Each row was made from one walk, in order. Every step used is in the known rows, and no mark comes twice. Write each row's walk.
Known rows:
f d p y x: [ -6  11  -7 -18   3   4   8   5  -8  -3  10  10  16 -27  13 -23  -2 -16
 -11  -7   3   2   4  -8   5   4  -5 -39  13  12  -1  -1   7  12 -18   5
   1  11 -22   3 -43]
x s c d: [-13  24  -9  12   4  15  13  12   2  21   6 -17 -36  21 -13 -10   1  -6
   7   1  22   5  -3   8  -7  22   6  57  15  28 -13 -13 -16  -5  24   0
 -11   1   0 -15  -1]
p d f: [ -1 -10  19   4  -1  13 -13   9  10   2 -17   6  -2 -29  10  17 -27   8
   5  -6   9 -10  -4  -6   1  -2  18 -13 -17  26  -1   7  -9  21 -15  -8
   0   2 -29  11  15]
s x y p: [ 26  -1  -7   1 -12 -21   7   3   5  -9  14  -1   4  15   6   5   4  -1
  -6  20   1  17 -15 -13 -17  -7 -17   3  -4 -40   6   6   7   9  27   6
   3 -23  21  -3  14]
f s x y m: [ 37 -10 -22  -8 -27 -21   6  -6  -2 -26 -15   1  24 -10 -18   5  25  20
  20  22  -2   0 -26  -1  -6 -14   7 -18 -11 -39  -6   5  -4  -5  26  10
   8  -4   5  -6  22]
d f: [  5  -7  18  10  19  -1  -7   3   5 -27 -23  15  11 -20  14  24 -15  -1
  -4  -3  15 -17 -20  -6   6 -15  13  15  -1  -2 -11   1 -21   6  11 -17
  -4  10 -10  -3  23]
p d f s: [  8 -16  10  -9  -7  19  -8  -4   4   0 -22   4  10 -41  -5   5 -17  25
  17   3   4 -12 -12   5   2   0  26 -16 -22  21  -2   7  -8  19 -13  -3
   4   5 -29  10  22]
d f s x: [ 27  -6  -1  -8  13   0   5 -13  -4 -30 -32  15  28 -30  -7  15 -20  17
   2  21  20  -7 -29   5   1 -15  23  16  -9 -27  -8   6 -23  10  25 -10
 -13   0 -10  -2  30]
c s m: [-27  -7   6  16   4  -4 -20  11 -10  -7 -25 -10  15  26  -4  12   4 -15
  -5  -9 -34  24  11  -1  16  -6 -32   2   4   9   5   7  -4   1  18  -1
   0   4  22 -12  13]
x y p: [ 11  -4   1   4 -16  -9 -10   3  14  -1  22  -2   3  14  16  -1  33   6
   5   1 -13  -4 -16  -4 -12  -1 -20  -9  -3 -16   4   5  14  -1  15   5
  24  -8  23  -8  17]
f d p: [ -7   9  -7  -7  20  12   0   5  -4 -26   3   8  25 -27  11 -18   1  -4
   0 -18   0  13  -7 -17  -3  15   0 -26  14  37   2 -10 -12  20 -10 -10
  -5  16  -9   3 -20]
m y x s: [ 13  18  11   1  -4  11  -2 -18 -12  -2  26   8  11   2  22  -3 -16 -19
   7   6  -8  -7  10   8  -5   1   6  14  17   2 -11  -8  -4 -24  -2   0
   8   9   0   6 -14]
f d p y: [ -5   4  -1 -14   6   7   7  11  -2  -8   5   9  18 -30  -1 -23   6  -4
 -11 -13  10   6   0 -17   5   6  -2 -34   5  29   4 -10   5  15 -20   0
   3  11 -21   2 -28]
m y p: [ 15   5  26   3  13  16  -7 -26   2 -20  34  17  18  15  16  -1   2  -1
  -4  -8  -4   0  13   0  -7  13  -2   1   1  -5  10  -5   8 -14 -18  -7
  10  -2  26  12   1]
d p y m s x: [  6 -20   8  -3   4 -26  11  14  -2   1  -6   5 -12 -11  -9   5  -6   0
 -24  -9   4  -7   8 -22  -3 -12  16 -51   3 -18  13 -11   4   1 -32   0
  -2 -10 -19  20 -14]
c s: [ -7 -15  15   7   4   9 -11   6  -1 -16 -29 -11  17  17  -9  19  10 -33
   0  -6   0   3  11  -4   2   5 -11  -4   8  -3   5   4  -5   4  24   2
   3   3  20 -13  15]
f s m: [ -2  -2 -16  12  -6  -8   2  -5 -11  -8  -7 -10  24 -13 -11 -12  14  25
  26  11 -38   8 -10  10  17 -10  -6   9  -3  19  -6   1  -7 -13  13  -6
   5   9   2  -9  26]
c s m y p d: [-24   3  19   2   5  18 -27  -7 -11   4  -3   3  15  31  -2   2  -5   1
 -11 -18 -38  29  24   6   8   7 -31 -10  -9   7  21  11  12   4 -13   6
   7  -3  26  11  -3]
x s m: [-12  13   4  35  -4  -5  10  19  -5  12  12 -13 -15  -1  -1 -12   1  15
  10   5 -39  18 -12   2   7  -6  -7  34  28  40  -8 -15 -20 -16  11  -4
   3  -1  -4 -10  16]
d p y m s: [ -2 -23  14   1   4 -19   7  15   3   3  -1   5 -13 -13  -4   3   7  -1
 -15 -19  -4 -18  10 -19   2 -11  14 -53   5  -2  12 -11   6  -3 -39  -4
   8  -2 -18  18 -17]
x y p d f: [ 10  -4   7  -6 -17   2 -17   4  16  13  12   7  -5  -1  17   2  12  23
   1  -5  -5  -9 -19  -1 -12  -2 -11 -19 -21 -13   8  11  13  14  -1   6
  22  -9   3   5  13]
f d: [ -4   6  -8  -2   0  10  -1   3   3 -24   8   5  23 -23   8 -10  15  -9
   8  -4   7  13  -7 -10   1   9  -6  -5  15  27  -3  -5   0   9   3   1
  -1  11   2 -12 -12]
p y x s: [  6   2  11   6 -28  -8  19   9  -3  31  12 -11 -18 -10   3  -8   1 -25
  -4  19  -1 -19  10   9   5 -16   4  -1  20 -15 -16   3  10 -20  -2  18
  14  -9 -25  -9 -19]
c d f s x: [ 11  14 -16 -15  15   2   2  -9  -4 -27 -23   5  -5   4 -11   5 -14   8
  15   9  22  -2 -19   9   8  14  17  32 -17  -1  -9   4 -24  26   6 -17
 -20   4  -5  -9   7]
y p d f s c: [  4  -4  11  -8  14  30  -4 -16  13  16  -2  12  -3 -10   4  -3 -13  23
  -1  -6   7  -3  -3  16 -12  15  11  -6 -12 -16  12  19   0   9 -11  10
  -2 -12   1  11   8]
m y x s c d: [ -5  34  -4  -7   3  17  -2 -18 -12  11  26   4  -5  26  16  -9 -18 -22
   2  -1   8  -2  18  14  -6  14   2  36   8   6 -16  -6   2 -20   3   0
  -4  13   4   3 -27]
c d f: [ -6  13   2   1  18   4  -8   4   5 -24 -17   4 -16  12   6  11  -8  -8
   9  -7  20 -10 -11   2  11  13   9  31 -12  17 -12   1 -19  21  -3 -22
 -15   8  -5 -10   0]
f s: [ 18 -14  -7   1  -8   3   9 -10   1 -22 -10 -10  25 -19 -14  -4  20   9
  30  13  -5 -10 -11   8   0   0  16  -3   1  10  -6  -1  -8  -7  14  -4
   9   6   1 -10  28]
y p d: [  3  -8  21  11   4  17   2  -3  17   5  19  -1 -14   1  15  -5  -1   3
   9  -5 -16   4  12   2 -11  24   2 -23   2   6  14  11   5  11 -23   6
   6 -20   9   9   2]
s x: [ 20  -6  -2  13   3 -15  13   5  -1 -22  -4  -6   7   0  -1  18 -17 -19
   1  22  13  18   0 -18  -6  -6  -1  12   5 -11  -5   0  -9   9  25  -9
 -13 -13   5  -4  16]

Write each row's walk:
[ -9  27 -13   4  11  10   6  -1  -6  21  -5  -2 -26   7  21  -3 -26 -25
   2   5  13  -8  -4  23  -5   4   1  42  22 -10 -24   8 -16  -8  23   6
 -16   6 -10 -10 -21] : y x s c d f
[-10  25 -17   8   1   8  11   2  -6  25   4 -12 -30  18  16 -11 -14 -31
   9   6   3  -4   6  18  -7  13  -3  38  25  -2 -23   5 -10 -14  22   8
 -13   4  -3 -15 -23] : y x s c d
[  8 -22 -13 -15 -14 -13   4  -5   7  25  25 -14 -13  -4   0   0  -6  20
 -14  17  -4  17  -1  -6 -31  -8  -1  -4  -3 -13  33  -1  20  17  -5   9
   3 -18  18  15   7] : m s x y p d
[  1  -9  16   7   7 -10   9  18  -1   2   1  -4   1 -13  -4   1  -6 -11
 -11  -8   2 -12  11 -19   8  -5  10 -33  -4  15   1 -10  -1   4 -18 -14
   8  -1 -24   8  -1] : d p y
[  9 -28  10   1 -26 -30  12   8  10  10  -3   1 -21  -7 -17  16  21  -4
 -20   4  13 -11   9 -12   3 -24  10 -32   6 -35   8  -2  23 -16 -24  18
   4 -18  -9   8 -18] : p y m s x
[ 30  -1  -6 -17   6  -1   2 -18   0 -20 -19  19  23 -18  -3   8  -8  28
  -3  19  12  -6 -39   8  -6 -14  10   8 -15 -48  -1  12 -14  10  22   1
  -3  -8   5  -1  28] : d f s x y p
[  4  -7  27   5  15  20  -7  -8  16   3   6  13 -11 -12  18   3 -15  12
   1  -9  -3  -2  -2   5  -9  17   7 -17  -4  -6  12  16  -4  17 -25   3
   2 -16  -1  14   4] : y p d f
[ -3   2   2 -11   2  -2   2  12   0 -17   0  19  11 -28   0 -14  17  -1
 -10 -22   5   2  -3 -18   8   7   2 -56   9   9   3  -5   5   7 -29   8
   1   7 -21   7 -40] : f d p y m
[  9 -22  21  12 -28 -27   4  18  15  -2  -7   8 -15  -5  -9  15  34 -14
  -5  -4   6 -22   7 -13  16 -18   3 -42   3 -24  -8   0  15 -21 -21  15
  14 -11 -16  -3 -15] : p y m
[-30  -8 -19 -17  12  -1   5   1   3  41  11 -19 -29  13 -16  -7  -6  -1
 -21  -9  27  -3  22  -1 -14   2   5  24  -5  21  18 -14  17   7 -11  -4
 -14   5   2   5 -10] : m s c d p y
[ -8  24  -3  -4   7  -1  15  13  -7  13   8 -13 -38  16  -1 -20 -10 -16
   6  -4   2  -7  11   3   8  23  10   1   4  26  -9  -7 -11  13 -22 -10
  -6   2 -25  -2 -32] : c d p y x s
[ 11  -8  19  -5  10  26  -2 -16  12   2   2  11   0 -19   6  -4 -10  25
   7  -3  -7  -7  -9  11  -9  15  16 -19  -7  -7  12  17  -4  15 -23   6
   3 -14  -1  11  11] : y p d f s
[-26  -8 -23  -7  12   3   2  -3   7  27  12 -22 -23  17  -6   3   2  -6
  -9  -4  23   2  16   7 -15   5   2  41   1  23  15 -12  11   4   3  -4
 -16   9  20  -3  -1] : m s c d
[ -5  16  -4 -15   2   9  14   7  -9   8  13   6   7 -31   6 -31  -3  -8
 -10  -5   0   4  -1  -5   2   7   3 -28  21  17  -1  -6   1   6 -17  10
  -1   7 -28   1 -42] : f d p y x s
[  5 -12   6   0   5  -1  -3   3  -6 -20 -32  -9  14  19 -14  23 -10 -33
 -10   9  11  22   9 -11  -2   2 -12   4   5 -26   9   9  -9  13  34   4
 -11  -9  22 -10  16] : c s x
[-22  11 -12  -1  14  -3   0  16   4  13 -11   0 -32  32  -9   1   1 -17
 -11 -26  31  -5  15  -7   9  17  -4  -1 -14   0  -9  -3   2   1  -5  -3
 -14   2  -8  -1 -26] : s c d p y m
[-24   8   6   2   2   2 -27  -7 -20  -6 -12   2  26  30  10   9 -11 -22
 -10 -10 -36  20  22   7  16  -8 -35   2   4  -6   2  10   6 -11  10   3
   3   9  24   0  -4] : c s m y x
[ 30  -9 -15  -4  -6  -5  19 -14  -5 -23 -13  -8  25 -13 -20   1   2   8
  20  28   5  10 -12   2  -5  -4  17   6  -1 -13  -4   1 -12   2  27  -2
  -7  -5   3  -7  30] : f s x
[  3  23   3  -3   1  14  -3 -18 -12  11  24   8   9  10  20  -4 -19 -20
  -3   3   6  -7  16  10  -9   1   0  27  14  -2 -15  -7   2 -30   9   3
   1  10   2   5 -17] : m y x s c
[-18  14  14  14   3   7 -18  -9  -4   7  35   9   6  13  18  -9 -15  25
  -1 -12 -50  24  18  -1  12   2 -27  -3 -11  26  10   0  13  -9 -28  -8
   7  -4  13  18  -4] : s m y p d
[-27  14 -13  -5  16   4   1  13   1  23  -5 -10 -25  30 -10  -4  -8 -18
 -11 -17  34  -2  19  -7   5  17  -7  18 -16  18  -8  -5   5   9   3  -7
 -15   6  -8  -4 -18] : s c d p y
[ 21  -2  -6  -2 -20 -12   3   5   7   5  16  -3  -4   8   6   2  -5   9
  -2  19  -2  19 -10 -13 -19  -3 -13 -10 -13 -27  10   8  11  19  16   7
   5 -24  13   4  11] : s x y p d
[ -5  25  -9 -12  15   7 -14 -17 -10 -25  -9  11   6  11  -6  -4 -11  26
  13  -5   1  -1 -14  15  22   7   3  33 -25  22  -9   0 -11  11 -11 -23
 -12  14  -2  -2   4] : c d f s m y
[  9 -22 -20  -9 -16 -24   5   1   2  11  12 -18   1  -6  -4  10   1   8
 -10  24   6  11  -8 -12 -23 -23  -1  16   0  -8  21 -10  11   9  15  -1
   1  -5  17   4  19] : m s x y
[ -6   7 -22 -17   3   9  11  -5  -4  14 -13 -12  -2  10 -29 -16   9   9
   8   1  25  -9   7  12   7  13   9   8 -21   9  -6  -2   1   1   7  -1
  -7   7 -10  -8   3] : f s c d p y
[  9 -10  -5  -8 -15 -11 -11   8  -6 -11 -27  -9  19  25 -14  20   7 -22
 -11  10   7  20   1 -11  -4  -9 -22   2  -6 -33   7   6   1  14  44   8
   3  -9  24 -11  16] : c s x y
[  0   0  13   2  13  18  -7 -12   7   5   2  13  -2 -11   9  -8 -14  37
   6  -3 -29   6  -9  15   1  12   1 -10  -9  -1  13  20  -3  13 -23   5
   1 -15   0  14  10] : y p d f s m
[  7   8   8  -5  20   9 -13 -25  -8 -19  -8  27  31 -14   6   0 -11  40
  -1   0 -18  -4 -21  16  13 -14   3  13 -12 -12   0   8 -10  -4  -2 -10
  -1   3   5   8  21] : d f s m y p
[ 17  -9   5  -3  12   7  -2 -11   1 -26 -29  12  30 -30  -4  11  -5  16
  11   9  13 -22 -28   9   5 -14  25   8  -8  -8 -10   5 -23   3  12 -10
  -1  10 -10  -5  34] : d f s
[  6  11  -2  20  -6   1  14   1  -6   6  10 -10  -9  -7  25  -6  -9 -30
  16  15 -17  -7   0  10  -7   1   5  13  38  -1 -21   2 -14 -16  17   5
   1   2  -7 -11  -9] : y x s
[  1 -32   3  12  -4 -22  -1   3  14 -15  -5   5 -13  -9   6  20  28  -2
   4 -13  -9 -13  -1  -8  -6 -10  10 -31  21 -12  10  -6   2 -17 -23   4
   3   3  10   7  -8] : y m s
[  3 -32  15   4 -27 -22   7  12  13  13   2   1 -20 -11 -13  13  31  -3
 -15  -3   7 -22   9  -8   5 -24   9 -37   7 -21   9  -4  24 -22 -33  18
  14  -9  -9   4 -18] : p y m s
[-14  15  12  20  11  -3 -15 -11  -7  -9  33  11  11  18  19  -6  -5  17
  -6 -10 -43  21  10  -2  12  -2 -28  11   0  12   6  -2   9 -15 -14 -11
   6  -2  24  10   1] : s m y p
[-10  24  17  19  -3  18   1   2  -6  23  36  -1 -15   4   0 -22 -12  33
   5  -4 -42  22   2   8   2   8  -4  18  11  38   7 -11  -7 -12 -20   5
   9  -9   0  11  -4] : x s m y p d
[  2  -9   9   3 -24 -16  11   7   0  19   9  -5  -5  -7   9   2   3 -34
  -7  15   2 -20  18   3  12 -18  -6 -14   7 -19 -16  10  23 -18  -3  11
  11  -7 -18  -8 -17] : p y x
[ 12 -12  -2  -6 -18 -17 -14  12  -2 -19 -38  -1  11  27 -12  25  18 -21
  -7  -1   2  15  -3 -13  -5 -11 -19 -23  -3 -52   6  10   1   6  33  16
   3  -9  24  -7   5] : c s x y m
[ -7 -28   9   0 -23 -20   5  11  14  26  -1   2 -23  -3 -15  15  29  -4
 -20  -6  21 -19  13  -5   2 -24   4 -26   3 -27   7  -4  28 -26 -20  20
   7  -9  -7   3 -20] : p y m s c
[  1  11 -14  -1  -8  -1  -6 -24 -19  -7  10   2  37  -5   5 -13   0  18
  20   9 -43   3   2  18  15 -13 -11   5  -5   7  -9   4   4 -22   3  -5
   6  13   4   3   8] : f s m y x
[  1   6  -9   3  -6   2  -9 -20 -15 -14   8   1  37  -5 -10 -11   9  32
  21   7 -37   7  -5   9  14 -11  -7   8 -12  22  -4  -4   2 -21   4  -9
   8  13   9   2  22] : f s m y
[-16  25  -5   4   6  12  17  19   0  39   6 -15 -41  17 -22 -17  -4  -1
  -5  -5  23  -3   7   3  -3  18  11  34   8  29  -9 -18 -10  -2   7   4
  -8  -2 -17  -9 -13] : x s c d p y
[ -2 -16 -17  -3 -30 -28 -18  11  14  14  -1   0  -7   8   6  16  42   8
  -4 -12   4 -15 -16  -8 -14 -25 -13 -19  -3 -25   4  -5  20 -17  11  14
  19   8  15  -1   3] : x y m s c
[-23  13 -17   4  13   8  -4   5   8   8  -5 -12 -22  34  -1   4   1 -22
   4 -10  34   3  13   1   1  18 -11  41 -12  17 -13  -2   0   3  22  -7
 -17   9  10 -16  -2] : s c d
[-10  12   1  -1  10  -3   7  16  -1  -3   1 -10 -27  19 -10 -11  -1 -12
   5 -13   8  -4  14 -10  13  22   6  -9 -14  32  -3  -9  -5  20 -26 -20
  -6   3 -18  -3 -17] : c d p y
[-26  -6 -20 -12  19   4  -6  -6   8  25  -2  -9 -23   9  -4   7 -11   2
 -16  -5  34  -5   6   8 -12  -2   7  48  -3  13  13  -7   3   9   2  -7
 -20  12  14   1   0] : m s c d f
[  3  -8 -19  -3  -2  10   5 -13   2   1 -15 -10  20  -5 -19  -2  13   4
  16  11  17  -8  -2  12  -3  -2   5  14  -7   1 -10   1  -2 -16  32   2
  -3   9   6 -14  28] : f s c
